Each row comes from the steps of one walk. Every step used is in the known rows, and no mark comes twice. Write the walk behind each row, first mark first.
Known rows
D-V: [ -3  -1  -6  25  -9  24 -16  -5 -28  37 -31   6 -26  18  13 -12  30   8
  -4 -10  21  22 -20   7  11  -4  21  21  10  -5   6 -17 -21 -22   5  35
   1   0   5  19   0  20   8 -13  -7  -8   8  18]
J-B-Q-P-S: [-43   6  -8  -8  -6  30  12 -20  35  10  28  -3  14  42  35 -23  19  24
  68   1 -37 -47  13 -26 -25  24  15 -33  24  12 -19 -18  46 -22  32  -2
  10  31   4  17 -30  31  13  24  35  31 -34 -10]
T-J-B-Q-P-S-E: [-43  12  -4 -26 -37  29  39 -26  30   8   1  -2 -18  36  16  -7  14  -3
  49   8 -21 -70  26  -4 -11  68  -9 -29 -13  34 -54 -31  -9 -49  41 -22
   0  30   6   3 -42  55  -9  28   9  27 -15 -29]
T-J-B-Q-P: [-24   3   3   8 -15  34  54  -4  13 -10  10   4  13   5  10 -11   3  15
  19   3 -22 -46  44  15 -30  18  16 -51  25  18   0 -20  13 -26  15  19
   2   7   0  -1 -48  32  23  48   5   6 -15  -1]
L-N-K-C: [-30 -18  -2   8  46   8  -7 -18 -47 -12  13  10 -21   6   3  47  44 -10
  55  19   5   7 -37 -16 -41 -14  27   0 -24 -22 -16  51  -5 -50  46   3
   9  15  29 -34  14  28 -24  -8   8 -14  47 -23]
Q-B: [-20  -3   3  12  11  27 -18  23 -10  -4 -13  18   6 -11  15 -22  41  -8
  -6   6 -15 -29  16  13 -20   5   8 -42  25   0  11   8 -32 -18  29  -8
  -7  13   6   7 -22  21  12  19   7   7 -41 -25]
D-S: [ -7  14 -29   2  12  21  13  15 -20  22  -5  10   4   7   9  -4   9 -16
  19  17   6 -16  -1 -13  17  -5  36  16 -18 -13  21 -37  13  -7   3  12
  25   3   9  15  -7 -21   3 -11  -2 -15  -7  21]
V-D-S-P-Q-B-J-T: [-64  25 -23  -6  -5   9  22  -5  51 -26   3 -22 -29  31   0  -9   6  16
  38  10 -20 -65  -4 -16  -6  42  13 -45  54  35  -8 -36  13 -29  -2  32
  -6   3   4 -31 -54  54  -3 -11  13  20 -51  21]
Y-C-K: [ 38 -40  -6   9 -34 -23   9  10  18   7  -7  11  38  19  -4 -24 -41   8
   7  32  26  30  -5  24  36  -6  -7   1  14  -7  18   6  18  -5  -2  14
 -14  -6 -33 -32 -39  39   1   7  12  16 -12  46]
E-S-P-Q-B-J-T: [-73  25  16 -19 -23 -14 -28 -33  78 -28   7 -29 -22  30  12 -23   4  32
  34  10 -20 -52   4  -8 -10  45  -8 -55  43  50 -23 -18 -16   1   4  17
 -27   7   6 -28 -52  60  19   8  35  47 -39  12]
J-B-Q-P-S-D-V: [-35  -4 -17   7 -14  30  -5 -39  14  47 -32 -13 -38  54  35 -21  25   6
  34 -20 -21 -37 -13  -9  13  29  17  -3  20  18 -50 -27 -13 -71  24  40
  21  16   9  37 -32  20  19  -5  -6  26   2  -9]
J-T-L-N: [ 22   6  14  -7 -16  -9  27  16  22 -37  23  32 -14 -11  11   4  10  22
  -2  37   3  36  -2  11 -18 -21  -6 -22   7  -6  -5 -26  14 -34  36  14
 -42   4  38 -25  -7  33  -6  -7 -31 -19  22  -1]
K-N: [ -1  11  -1   4   5 -14  -6  -1 -10   2 -28   4 -18 -15  17  53   8 -41
   7 -25 -23 -19 -19  19   6   6  14  -3  15  -2 -22   5  -8  25   7  16
 -10   6 -26 -14  27  16 -12 -50 -19  -3  -8  -1]
S-P-Q-B: [-38   0  -2  -9  -3   2 -50  -2  27  -1  16  13 -33  21   8 -29  42 -17
 -15  16 -12 -59   9  -7 -16  46  -1 -54  38  32 -36   0 -45 -33  38  -8
 -18  34   0  15 -33  39  10 -11  17  19 -45 -28]
K-C-Y: [ 36 -19 -20  13  -8  20  -8 -46   6 -13  -6  18  12  19 -17   5   5 -52
  41  11  27  -9  -9  -5 -37  10  19  20  10  25  18  42 -36  12  26  -1
 -16  -9 -22  -9   5  23  -3   8   8 -23   7 -24]
S-P-Q-B-J: [-64  23  -9 -31   1 -16 -26   3  36 -30  39  -2  12  20   8 -27  31  -8
   4   1 -16 -49  21   9 -16  34  -9 -38  36  22 -33 -18  -6  -9  18   1
   4  25   2 -20 -56  33  10  14  32  35 -32  14]
N-L-T-J-B-Q-P: [-46  14  12  12   0  14  53 -15   8 -20  38  15  35   7  14   3  13  25
  24   6 -22 -57  31  17 -47  19   5 -58  35   0  -1 -23  14 -59   1  23
   1   5   0   5 -33  47   8  63  13  -2 -26  -6]
Y-C-K-N-L-T-J-B: [ 11 -25  11  21  -3 -29  51   1  21 -18   7   3   9   6  17  20  11   7
   7  25  40  -4 -23  40  -2  11  12 -36   8  -8   5 -11 -30 -20 -10  37
 -18   3 -33   9 -26  82 -31  35  -5  10 -32   4]
C-K-N-L-T-J: [ 22  34  24   2   1 -39  26   1  -2  -2  39  16  21 -14  11  50  21 -16
   6  14  29 -12 -20  39 -18   4  -4 -13  11 -20  16 -27  -1 -11 -16  24
 -22  19   1 -21   7  53 -37  25  -1  14 -30   7]
V-D-S: [  4  26 -43  18  12  30  50  33 -20  31 -21  11 -28  11 -14  21  -7 -13
  27  11   2 -13  -1 -19  22   4  43  24  -5 -10  49 -41  24 -21   2  20
  30  -9   8  -3 -11 -12 -19 -29 -16 -21 -37  21]
K-N-L-T-J-B-Q-P: [-47  20  10  14   1   8  50 -16   2 -20  24  16  26   0  24  28  18   4
  26  -8 -34 -67  20  27 -44  22  14 -61  43  -1 -12 -21  10 -44   3  31
  -4  10 -13   0 -19  53   1  37   3  -4 -32  -6]
T-L-N-K: [ -7  -5   5  -5  47 -23  12   9  -7  -6  26  40  -9  -8   7  11  46  21
  29  47   8   9 -21  11 -24 -24   7 -12 -50 -37 -13   2  19 -58  48  30
  -4  22  51 -41  -4  30 -12  -6 -15  -6  27   2]
A-Y-C-K-N: [ 27 -20 -11  25 -27 -32  -6   7  -5   8 -43   7  20   1  14  27 -12 -37
  20   9 -17  24 -20  41  41  10 -10  -3  34 -14   0  15  21  30   2  29
 -11  17 -45 -31 -10  55  -6 -48 -20   6 -20  22]
L-N-K: [-30  -8  11  11  51 -10 -12  -3  -7   6  21  23 -15  -4   3  31  40  13
  38  28   4  -9 -30   0 -24 -18   4  -3 -47 -32 -24  17  24 -66  32  23
  24  20  37 -25   3  16 -11  -7   5   8  25   5]
K-N-L: [-44   6   9  14  40 -19 -12 -19 -29  18 -12   1  15  -5  -7  49  27  -2
  16 -19 -14 -52 -42  10   3  21  15 -27  24 -13 -10  -7  -7 -13  -3   7
  15   6 -28 -11  57  21 -23 -40 -14 -22   8  -2]
B-Q: [-37   9  -4  -8 -15  -5  22   0  46 -19  21 -25  21   9 -16   3 -19  20
  26 -13 -19  -3   7   0 -19   6  -1 -25   6   3 -32 -10  38 -15   3   7
  18  -4 -17  -2 -20   3  21  -2   2   1   9  19]
L-T-J-B-Q-P: [-24  15   5   6 -19  18  60  -5  19 -28  35  17  20   4  26  -1   4   9
  18   5 -23 -38  45  19 -46  10   5 -46  28   8  -5 -18  13 -42   4  25
 -10   6   5   6 -50  41  14  62  13   8 -36  -6]
L-T-J: [ 26  41  23  -6  -6 -21  50  24   1 -18  48  11   5 -13  19  32  11 -15
  -4  14  29  11  13  31 -26  -7 -10  -8 -12  -6  24 -22  -4  -8 -19  11
 -34  14  20   2 -19  27 -31  43  -4  10 -25 -11]
Y-C: [ -5 -21   7  19   1 -11  48  40 -18  -5  -1   0  34  14   3   1 -35  14
   7   7   5  13   8  29  29  -3  -6 -25   1   7  21   9   3 -17 -12  -3
 -25  -7 -36  -2 -24  18 -19 -10 -12 -24   9  19]
Y-C-K-N-L-T: [-19   5   9  15   9 -58   9  -8  -7 -20  35  26  48   5  21  44  -4 -10
  16   2  -6  -8 -33  32  -6  -4 -13 -13  32 -33  -1   1   6 -44 -24  28
 -22  -1 -34 -13  19  56 -35   1   7  -5 -37  15]
E-S-D-V: [ -9  19   9   9 -24   2 -40 -34   2  64 -60  -8 -58  30  15  -2   2  -3
   3 -18   2   2 -11   8  41  20   4  29 -11  23 -13 -20 -58 -35   9  32
   3  -5  19  19 -13  -1  21 -20 -10  26  11   0]
S-P: [-17  11 -21 -21 -10  -8 -17 -30  16  -9 -17   1 -38  24   0   1  18 -40
 -18  11  -5 -32  -7   4  13  12   7   7  -1  16 -33  -9 -28 -35  -6 -12
  17   5 -13 -11   2  18   0 -22 -18   6   1 -14]
Q-B-J-T-L-N: [ -7  14  11 -12  -7  -3  25  29  24 -53  31  35   8 -16  18  -9  28  21
   3  32  -9  19  14  25 -28 -19  -5 -41  23  -8  -2 -32  14 -35  44  13
 -35   9  42 -38 -35  43   0  15 -18  -5   2   5]

Which walk is each row?
[-30  25  14 -29 -32 -41 -64 -40  66  25  24  -7 -59  48  -7  -9  -6   0
   4  18   4 -30   1 -26  13  59  -9  -9  -2  55 -43 -15 -35   1  17  -4
 -20  23   3   7 -21  28  12 -36  33  35 -18  -3] | E-S-P-Q
[ 31  12   6 -12  -8 -12  18  31   3 -24  33  50  -3 -15   8   4  20   1
 -15  35   8  46  11  20 -12 -26  -3  -4 -12 -18   0 -28  11 -32  44  -1
 -26  12  38 -18  -6  14  -6  -4 -28 -20  24   0] | T-L-N
[-29   9 -30 -19 -22  19  15 -11 -13  13 -28  13 -21  12  -3   3  -1 -35
  11  10  -9 -42  10  -7  27  42   3  21 -39  10 -36 -34 -30 -45  21 -13
  20  -1   4   3 -13   5  -9 -11 -13 -12   4   2] | D-S-E
[ -1  45  29   4  19 -32  41  13 -19  -5  40  12  16 -16  14  63  27 -15
   7   1  20 -23 -13  39 -24   5  -2 -26   3 -16  17 -26 -10 -15 -20  16
 -24  19   4  -5  16  41 -45  17 -11  -3 -20 -11] | K-N-L-T-J
[-46  -4  14 -10  47 -27   3   8  28 -26  52  26  -3   2  14  -9  51  49
  49  47  -3 -21 -17   3 -42   4  -4 -57 -12 -14 -30  -5  23 -56  55  45
 -23  32  56 -49 -38  61  -5   5  12  14   5  11] | P-Q-B-J-T-L-N-K
[-21  23 -44 -23  -2   7  -7 -18   0   9 -20  10 -36  31   7  -2  26 -54
  -6  21  -3 -45  -8  -6  28   9  35  20 -17   4 -16 -36 -19 -41  -3  -2
  36   7  -5   0  -4   3   1 -31 -20  -6  -5   4] | D-S-P
[-45  17  11 -10 -16  -5 -69 -11  44  15   6  13 -42  26   8 -30  35  -8
  -4  21 -12 -52  18  -8  -8  51   2 -51  26  43 -24  -3 -60 -16  43 -11
 -24  32   5  12 -38  43  22 -10  32  35 -55 -28] | E-S-P-Q-B
[-31  20  -4 -26  -3   3   3 -31  30  23   7 -13  -3  37  26   1 -15 -14
  46 -18 -59 -73  13 -17   6  36 -17 -22  13  24 -53 -17  23 -55  19  -7
  14  25  14   5 -28 -15   9  -1  -1  35  -1 -27] | B-Q-P-S-D
[-48  10   6   4   1 -21  55  -9  53 -33  29 -24  12   5  -3  35  11  19
  29  -8   1 -26 -13  23 -37  19  13 -56  10  -4 -38 -23   5 -28  -3  32
  12   3 -28  15 -17  54  -5  20  -7   2 -11   1] | K-N-L-T-J-B-Q
[-41   8   5 -10  -7 -10  24 -19  42 -43  10 -38  13  10   4  -4 -19  38
  33  -7 -14 -16  -9  -1  -7   8 -12 -24  33  15 -11 -13  30   9 -26  27
 -11 -15   2 -36 -25  32   2  16  13  18   1  31] | B-J-T
[ -8  -8  13  12  10 -10  45  -8  20 -21  26  -5  -6   3  11   6  31  22
  -1  21  38 -11 -12  16 -26  11   8 -32  -7  -6   5 -17 -35 -28 -11  22
  -3   4   2  32 -17  52 -23  58   0   6 -22 -21] | N-L-T-J-B
[-23 -20   3  34  12 -32 -15 -14 -28  22 -26   1  47   9 -11  27  11  -1
  31   9 -13 -13 -44  29  31  27  -8 -28  42 -27  11   1  18  -9  -9  16
  18  18 -38 -22  26  58 -18 -37 -17 -16  -2  16] | A-Y-C-K-N-L
[ 26 -27 -12  11  17   6  10 -49  17 -28   5  34  -3  15  -9   8  28 -19
  70  45  29  -9 -30  -4 -54  -1  24  -2  -9  10   6  41 -24 -27  51  28
 -35  -2  11 -44   2  59 -12   3  -5 -28  23 -21] | J-T-L-N-K-C-Y
[-15  22   2  -9   5  30  -7 -10 -10  30  24  19  13  32  42 -14  25   2
  53   4 -31 -46  10 -23 -13  15   8 -11  23   6  12 -15  38 -10  26 -15
  -8  40  22   3  -9  17  -3  12  32  27 -35 -17] | Q-P-S
[-62  37 -34 -19   9   0   6  22  24 -14  25   6  -5  25  -2 -13  26 -14
  20   4 -16 -55  21  -1  -6  39  13 -28  34  19  -4 -40   7 -22  19  12
  19  19   7 -21 -62  29  -1  -3  23  23 -53  22] | V-D-S-P-Q-B-J
[-55  16   1 -19   8 -12 -14  19  28 -25  48  -3  34   5   7 -30  22  12
  13  -4 -13 -33  26   7 -24  27 -13 -44  37  15 -15 -13   7   9  21   6
  -4  22   9 -13 -57  24  10  25  43  33 -32  20] | P-Q-B-J
[-43 -22 -13  -1 -17   2  30 -13  70 -31   6 -34   2  16 -12 -17 -10  32
  22  -4  -8  -5   4  -6 -22  13  12 -36   3   8 -46  -6  13 -20   7  20
  26 -11 -25  24 -36  24  27  17   4   7   2   8] | J-B-Q
[-25   5   2  -3 -21 -11  62   1  69 -42  36 -27   5   9   1   5  -2  23
  20   3  10   4  11  14 -37   9   4 -41  -5   4 -30 -18  10 -25  -3  28
   5  -1 -13  24 -49  40   6  44   1  14 -13   1] | L-T-J-B-Q
[-35  15 -26   3   4  17 -19  15  18  17   3  21 -51  28  -2 -14  38 -24
  -1  21 -11 -64   8 -17  -5  50  22 -40  36  28  -8 -22 -31 -46  39   4
   0  27   4  11 -38  35  -2 -27  10   7 -66 -18] | V-D-S-P-Q-B
[ 25  -4   0 -18 -11 -16  47   0  24 -34   0   6  -3  -2   9 -32  -3  41
   4  32   0  17  -1   7  -5  -2   5 -38  17   7   8 -22  -5   7  11  27
 -63  -9  23 -35 -13  44  -1   1 -31 -20   4  -4] | J-T-L
[-31 -23 -11   6  52   6   0 -28 -50  -7  -2  -9 -13  11  -1  29  37  -4
  57  12   3  -5 -36 -20 -32  -3  34  -5 -20 -14  -8  57 -18 -24  30   9
   1   6  18 -36  12  31 -20  -4  12 -12  34 -24] | N-K-C
[-30  31   5 -12  -9  16  38  -7  35  -2  58   5  18  35  47  -7  23  15
  65   9 -23 -40  19  -9 -43  19   8 -37  20   6  -7 -29  44 -29  21   6
 -11  41  15  20 -43  46  -3  48  34  36 -50 -17] | L-T-J-B-Q-P-S
[ -8  -2  13  14  13 -16  43  -7  13 -20  10  -3 -15  -6  18  33  35   1
   1   8  27 -20 -22  27 -23  14  17 -33   2  -6  -5 -14 -41 -16  -8  30
  -9   6 -11  24  -5  60 -29  31  -9   4 -26 -23] | K-N-L-T-J-B
[-59  -2 -15 -26 -35  29  15 -40  34   1  -2   1 -16  42  19 -16   8  -3
  51   0 -39 -69  19 -18  -8  65 -10 -21  -6  30 -67 -18  -6 -58  43 -21
   7  23   0   9 -34  50   2  18  16  25 -18 -27] | J-B-Q-P-S-E
[-19  19 -33 -15 -10 -13  -8  -9  32  24  20   2 -64  48 -16   5  -1 -20
   7  20   6 -46  -8 -37  18  55  15   0  10  35 -28 -37  -1 -34  13  13
   6  20  -2   9 -18  15 -11 -55   5   1 -28   9] | V-D-S-P-Q
[ -7   9  -5 -26  -2 -14  47  15  29 -54   9   7  23  -7  16 -46  14  40
  10  25 -12   0  16  23 -18   0   2 -56  35   5  11 -28  -1  10  18  27
 -56  -5  27 -52 -42  55   5  24 -18  -5 -15   7] | Q-B-J-T-L
[-16  16   6   6   9 -53 -18 -28   4 -16  38  27  31  -1  19  43  15 -16
  12   0  -9 -15 -37  17 -21  -1 -12   0  31 -36 -12  -3   4 -36 -18  30
 -11   3 -16 -13  31  48 -26   5  13   8 -40   6] | C-K-N-L-T
[ 13 -12   7  10  -4 -26  27 -17  32 -14   9   2  -9  -1  15  20  30   0
   2  21  37  -9 -27  27 -15  12  16 -23   9 -12  -4 -15 -32 -12  -3  39
  -5   7 -15   9 -15  71 -23  39   1  23 -35  -6] | C-K-N-L-T-J-B
[-26  -8  12   5   6   6 -39  16  17   6  27  13  -9   6   8 -30  31   8
  -3   9  -7 -38  15 -10 -23  38  -6 -58  40  23 -15   6 -26 -10  42   1
 -28  32   8  21 -32  27  11   4  30  15 -44 -19] | P-Q-B
[-24  -6   1  -1 -18   4  57   3  64 -25  12 -36  -1  11 -14  -3  -2  32
  20   3  14  -5   9  10 -24  18  15 -47  -6  15 -28 -23   9  -8   7  21
  16   1 -17  18 -45  31  16  28  -6  10   7   9] | T-J-B-Q
[-37  13  -7 -28 -28  26  -1 -30  -6  19  -4  20 -14  30  25  -6  12 -21
  38   1 -38 -66  19 -13   3  58 -18  -1  -6  24 -43 -16 -10 -47  39 -34
  -7  29  14  -8 -13  34 -13   6  13  21 -18 -30] | Q-P-S-E
[-47  21  -3 -29 -40  14  42 -26  34 -10  26   9 -11  34  31   2  14 -11
  48   7 -26 -62  27  -2 -26  60 -19 -22 -11  23 -55 -29  -8 -64  33 -16
 -12  29  11  11 -45  65 -18  43  16  30 -34 -33] | L-T-J-B-Q-P-S-E
[  3  10  -6 -33 -10 -28  56   6  34 -54  16  -2  22  -3   8 -35  -4  44
  15  23  -3  16   7  15  -8  -3  -1 -35  22   5   7 -32  15  18   3  32
 -52 -11  25 -54 -32  45   0  13 -20  -7   6  18] | B-J-T-L
[ 31 -20  -4  11 -22 -32   3   6   4   7 -33  12  14  -1  12  33 -23 -34
  11   2  -3   3 -24  37  36  -1   9  -3  27  -6  -8   9   5  22   6  29
 -19   0 -54 -39  -4  46 -11 -45  -8  12 -18  35] | Y-C-K-N
[-52  30  11  -4  10  13  33 -18  23   5  64   5  32  40  36  -3  35  31
  72   9 -20 -59   5 -12 -44  27   9 -49  25  -1  -1 -33  43 -45  17   2
   1  40  13  19 -25  51 -11  50  34  28 -43 -17] | N-L-T-J-B-Q-P-S
[  9 -16 -16  -1  21  -2  18 -46  25 -42  19  27  16  18  -9   5  25 -15
  77  38  23 -10 -24   4 -57  -1  19   0  -5   7   5  33  -8 -18  46  32
 -27  -3  14 -60 -14  62  -9  15   2 -17  26  -4] | B-J-T-L-N-K-C-Y
[-68  16 -13 -17  -4   2  -2 -16  52 -31  15 -23  -8  28  17 -26  14  15
  31  12 -19 -66  -5 -15  -6  37   7 -51  46  32 -26 -33   4 -20   1  27
  -8   9   4 -20 -50  48  10   1  21  24 -30  20] | D-S-P-Q-B-J-T
[-30  17   3 -10  -8  33  33  -7  30  17  34  -5  12  37  33 -15  23  21
  65   9 -18 -49  19 -15 -28  26  18 -42  16  16  -3 -29  42 -15  30  -2
   1  41  11  13 -39  37   5  33  28  35 -31 -13] | T-J-B-Q-P-S
[-10   7 -10   2  -5  12 -26 -27  -4  60 -33 -13 -44  45  29  -8  25  -8
  22 -21  -2 -12 -30  -8  31  19   6  23   4  10 -34 -23 -20 -51  16  27
  12  19  19  30  -7   1   2 -26 -14  26  13  -9] | P-S-D-V
[-67  28 -26 -31   9  -7 -18  11  26 -17  37   3  15  23  11 -28  36 -16
  14   8 -15 -58  21   2  -7  31  10 -32  27  16 -22 -37  -1 -13  20   9
  18  26   7 -12 -60  22  11   8  32  29 -37  25] | D-S-P-Q-B-J
[-35  16   1   2 -14  27  26  -6  -4  -6  16  16  32   5   9  -6 -10   7
  22  -8 -47 -44  42   8 -27   9   2 -35  36   8  -6 -10  36 -29  11   9
   2   4  -1 -16 -27   8  26  22  11  -2 -12   8] | B-Q-P
[-19 -18   7  21  19 -32  -7 -13 -18  21 -17   6  39   7  -9  32   0   3
  21   1   0 -33 -47  25  24  18  10 -28  34 -18   2  -3   4 -17  -5  17
   8   1 -48 -31  35  46 -23 -35  -6 -12   0  29] | Y-C-K-N-L
